Each row was made from one small tree. The marks that hang from a mark follow it in brackets, in the order of their numbers. Every link used is in the known rows. Write each row's tree.
In the rows, 128 means zero.
Known rows:
k_390{k_771{k_431}}: [143 120 126 127 110 148 106 114 114 137 111 126  89 151 115 135 113 116
 141 126 121 139 181 123  93 108]
k_431{k_499{k_655} k_866}: [131 104 113  99  85 148 127  96  97 127  64 117 127 125 129 175 104 109
 134 133 128 136 134 124  94 109]
k_655{k_771 k_866{k_431 k_989}}: [141 145 129 104 110 154  99 145 103 137  91 110 122 137 122  96 104 110
 116 105 100 103 152 109  85  31]
k_431{k_499 k_866{k_655}}: [134 124 125 104 104 139 116 112 107 118  76 112 132 125 133 172 109 103
 139 133 111 137 141 136 101 106]
k_866{k_655{k_771{k_431}}}: [128 151 145 116 116 148  90 114 107 130  93 117 117 134 131 137 109 112
 160 121 109 111 181 139  88 121]
k_989{k_866{k_655}}: [141 121 144 129 129 135 105 129 116 124 130 116 135 126 135 163 131 112
 153 122 135 125 165 141 105 132]
k_499{k_431{k_866} k_655{k_771{k_390}}}: [137 140 127  76  93 181 118  83  84 131  53 129 117 116 133 129 108 115
 178 116 136 124 195 139  84  88]
k_771{k_390 k_431 k_655{k_866}}: [143 167 108 115 100 149 107  96 101 125  86 124  73 146 124 119 115  90
 149 108 100 123 252 159  69  51]
k_499{k_655{k_771 k_866{k_989}}}: [120 131 126  98  96 158 103 120  88 128  83 123 126 132 123 129 100 116
 141 109 131 115 158 103  76  91]
k_989{k_140 k_866{k_431{k_499} k_655}}: [150 124 142 114 103 149 111 106 113 150  92 109 126 127 134 145 123 118
 128 150 120 125 142 122 120 126]
k_431{k_499 k_866}: [140 104 119 106  93 140 126 106 108 121  82 113 128 130 129 165 106 109
 124 133 122 134 120 135 103  88]
k_866{k_431 k_655{k_499} k_989}: [132 138 138 109 109 162  90 162 114 118  93 116 120 135 149 140 111  94
 107 131  99 126 123  91 120 114]
k_655{k_771{k_431{k_499}} k_866}: [145 143 129 101 106 149 105 103 103 124  80 110 117 136 113 115  94 112
 142 113 102 100 157 129  68  37]
k_499{k_431 k_655{k_771 k_866}}: [135 135 121  75 101 182 113  96  85 117  69 128 128 119 115 120 100 126
 179 116 137 118 165 134  74  83]
k_655{k_499 k_771 k_866{k_989}}: [149 131 138  95 101 161  93 127 103  96  89 113 137 136 131  94  90 100
 119 108 113 100  87  81  86  31]
k_771{k_390 k_655}: [128 137 120 125  97 153 110  98 101 132  94 123  92 142 134 130 120 105
 142 121 119 129 212 163  96  98]
k_655{k_499 k_771{k_431} k_866{k_989}}: [156 142 138  91  99 161  90 120 106  94  82 115 122 140 130  94  87  91
 122 105 105  96 113  81  76  20]
k_431{k_499{k_655} k_866{k_989}}: [126 107 123  88  83 147 120 116  98 115  68 121 133 130 138 172 100 102
 114 126 127 143 135 101  99  95]
k_866{k_431 k_655}: [130 141 122 129 117 155 104 142 111 152  96 112 109 129 129 147 124 113
 140 135 102 121 163 146 109 138]
k_499{k_431 k_655{k_866}}: [132 124 109  80 102 176 119 103  88 111  84 131 125 120 113 140 106 125
 173 122 146 132 155 140  83 100]
k_989{k_140 k_866{k_431{k_499}}}: [156 103 135 117  92 150 121 102 113 152  96 110 120 132 130 139 120 125
 113 150 131 122 122 121 122 108]
k_866{k_655}: [121 133 133 124 118 143  98 127 108 124 112 119 126 133 129 155 117 118
 152 126 124 128 152 144 104 144]
k_390{k_771{k_655{k_499}}}: [150 115 122 124 102 158 104 110 111 122 101 124  98 148 121 123 112 108
 142 129 119 139 165 118  95 111]
k_499{k_431{k_866}}: [148 118 119  92 104 159 119 110 104 108  98 125 121 125 125 135 113 119
 158 121 141 132 150 156 103  82]
k_390{k_771{k_655{k_866}}}: [145 129 112 123 111 149 105 120 108 129 109 124  97 148 110 120 116 111
 146 118 113 142 198 131  83  91]
k_655{k_499 k_771{k_431} k_866}: [162 140 129 102 100 162  98 102 105 107  78 113 116 133 120  96  91  99
 142 112 106  90 111 103  70  33]
k_499{k_431 k_655{k_771}}: [131 121 133  80  93 184 113  87  88 123  69 129 126 121 125 132 100 129
 177 126 145 119 160 136  87 114]
k_771{k_655{k_866}}: [139 132 105 118 101 145 107 119 103 113 107 120 108 138 114 125 112 107
 143 112 119 123 185 151  79  81]

Which tree is each row?
[154 119 146 115 126 150 105 121 116 106 119 118 139 121 139 157 125 107
 157 127 136 124 138 133 108 124] | k_989{k_866{k_655{k_499{k_431}}}}
[132 117 130 109  84 155 104 143 109 144 100 117 106 146 136 118 108 119
  82 136 121 127 124  98 125  92] | k_866{k_431 k_989{k_140}}
[155 143 108 112  87 141 104 103 109 120  87 124  81 139 126 132 111  90
 146 109 110 122 234 151  73  78] | k_771{k_431{k_866} k_655}
[138 139 123 111  95 145 123  87 106 135  72 120  90 140 135 153 111  98
 131 127 109 130 189 147  95  67] | k_771{k_390 k_431{k_499 k_866}}
[136 149 152 103 108 168  83 151 111 125  77 113 123 134 151 120 105  94
 113 126  90 110 132  86 111  99] | k_866{k_431 k_655{k_499 k_771} k_989}
[129 112 124 108  88 153 116  93 106 124  81 122 105 139 122 166  98 113
 135 138 126 123 148 130  90 115] | k_771{k_431{k_499{k_655}}}
[121 124 108 105  97 158 112 135  93 135  90 124 116 132 121 143 109 114
 129 118 128 126 152 109  88 105] | k_499{k_655{k_866{k_431 k_989}}}
[139 121 115 103  87 147 119  93 105 126  71 121 101 134 125 166 102 103
 137 128 120 126 166 127  85  96] | k_771{k_431{k_499{k_655} k_866}}
[145 130 139 106  95 149 107  93 106 132  72 113 112 136 128 127  98 110
 139 120 110 104 162 130  83  69] | k_655{k_771{k_431{k_499 k_866}}}
[124 156 150 113 115 152  96 102 105 132  78 115 115 134 137 141 109 108
 156 126 101 116 187 141  92 111] | k_866{k_655{k_771{k_390 k_431{k_499}}}}
[116 124 131 113  91 164 110  94  88 149  74 124 114 131 131 138 107 122
 152 123 134 114 168 126  88 126] | k_499{k_655{k_771{k_390}}}
[132 152 136 123 117 160  97 133 108 158  81 109 112 128 131 129 118 112
 146 130  92 106 173 139 100 121] | k_866{k_431 k_655{k_771}}
[127 133 127 118 112 158 110 130 112 145  79 109 118 128 130 162 116 112
 133 148  95 126 141 141 112 136] | k_866{k_431{k_499} k_655}
[143 126 121 108  85 151 108  89 111 111  81 121  91 144 123 149 100 100
 136 131 107 124 193 147  81  94] | k_771{k_431{k_499} k_655}
[139 154 120 121  93 152 106  87 104 131  85 126  70 147 133 130 115  95
 145 117 107 124 248 161  83  83] | k_771{k_390 k_431 k_655}
[136 126 115 100  97 150 112 138 104 128  94 113 121 141 118 121 103 115
  97 128 111 128 118 107 103  54] | k_655{k_866{k_431{k_499} k_989{k_140}}}
[124 146 139 106 100 154  89 150 108 139  92 117 113 141 143 128 113 110
 103 135 104 132 154 100 123 118] | k_866{k_431 k_655 k_989{k_140}}
[149 127 114 103  85 155  98 116 104  92  95 121 113 141 126 110 100  96
 122 118 119 124 140 108  89  67] | k_771{k_655{k_499 k_866{k_989{k_140}}}}
[133 138 135 101 104 144 113 100 103 129  61 110 131 126 139 158 107 101
 144 128 102 129 159 135  96  89] | k_431{k_499 k_866{k_655{k_771{k_390}}}}
[128 114 132  83  83 151 115 109  95 120  57 118 135 129 141 159  96 103
 118 122 120 133 141  96  93  84] | k_431{k_499{k_655{k_771}} k_866{k_989}}
[152 101 133 128 116 147 124 126 119 143 112 109 126 128 131 162 127 114
 123 137 125 120 134 138 114 109] | k_989{k_866{k_431{k_499}}}
[127 126 117  72 101 174 113 117  88 101  87 133 129 124 119 138 103 121
 158 117 146 137 157 124  87  91] | k_499{k_431 k_655{k_866{k_989}}}
[146 136 136 113  98 147 102 103 106 137  84 116 106 137 128 117 103 110
 144 111 116 100 176 133  81  70] | k_655{k_771{k_431{k_866}}}
[140 134 130 105 105 139  97 142 108 104  97 121 128 131 147 145 112  90
 126 111 120 133 144 105 105  91] | k_431{k_866{k_655{k_499} k_989}}
[140 151 125 110 111 162 115 111  99 154  67 105 114 133 120 106 108 113
 132 120  89 103 159 138  84  33] | k_655{k_771{k_390} k_866{k_431{k_499}}}
[149 131 121 124 103 151 102 108 113 132 101 127  79 152 116 127 114 106
 147 123 112 139 220 130  83 103] | k_390{k_771{k_431 k_655}}
[143 122 147 117  95 171 104  89 103 123  75 114 119 135 142 108 100 108
 136 127 119  98 102 112 101  78] | k_655{k_499 k_771{k_390}}
[145 119 126  84 103 158 114 122 104  99 102 127 126 129 132 133 110 115
 143 116 141 138 151 140 106  72] | k_499{k_431{k_866{k_989}}}
[146 120 128  80  96 159 113 114 103 104  96 127 123 130 131 126 108 118
 139 120 143 138 147 135 109  71] | k_499{k_431{k_866{k_989{k_140}}}}
[150 122 112 106 102 161 107 150 110 105  99 114 121 136 127 116 103  96
 102 121 112 116  80  89 101  50] | k_655{k_499 k_866{k_431 k_989}}
[120 151 162  95 111 148  80 132 108 106  91 120 128 141 146 140  99 102
 127 117 105 124 171 104  97  98] | k_866{k_655{k_771{k_431{k_499}}} k_989}
[139 124 145 110  95 155 105  92 108 131  80 113 114 139 125 129  95 117
 137 126 114 102 149 131  86  82] | k_655{k_771{k_431{k_499}}}
[146 124 146 119 107 139 103 105 110 134 114 116 130 130 135 141 123 122
 141 136 140 127 151 125 114 132] | k_989{k_140 k_866{k_655}}
[142 150 139 115 100 151 106  93 102 147  75 116  97 137 135 115 108 106
 145 110 110 103 198 139  83  61] | k_655{k_771{k_390 k_431{k_866}}}
[148 132 110 125 110 153 107 124 109 138 103 122  91 146 110 117 119 110
 143 121 106 140 202 131  85  89] | k_390{k_771{k_655{k_866{k_431}}}}
[129 154 139 103 113 150  98 127  96 125  93 115 124 141 130  98 105 110
 125  99 109 112 169 117  84  26] | k_655{k_771{k_390} k_866{k_989}}
[166 136 110 109  80 151 103  97 110 105  77 123  85 137 132 129 105  79
 142 114 109 116 193 129  77  75] | k_771{k_431{k_866} k_655{k_499}}
[120 110 132  93  92 159 116 102  95 118  70 116 137 133 124 155  92 119
 128 133 123 125 117 110  89  97] | k_431{k_499{k_655{k_771 k_866{k_989}}}}
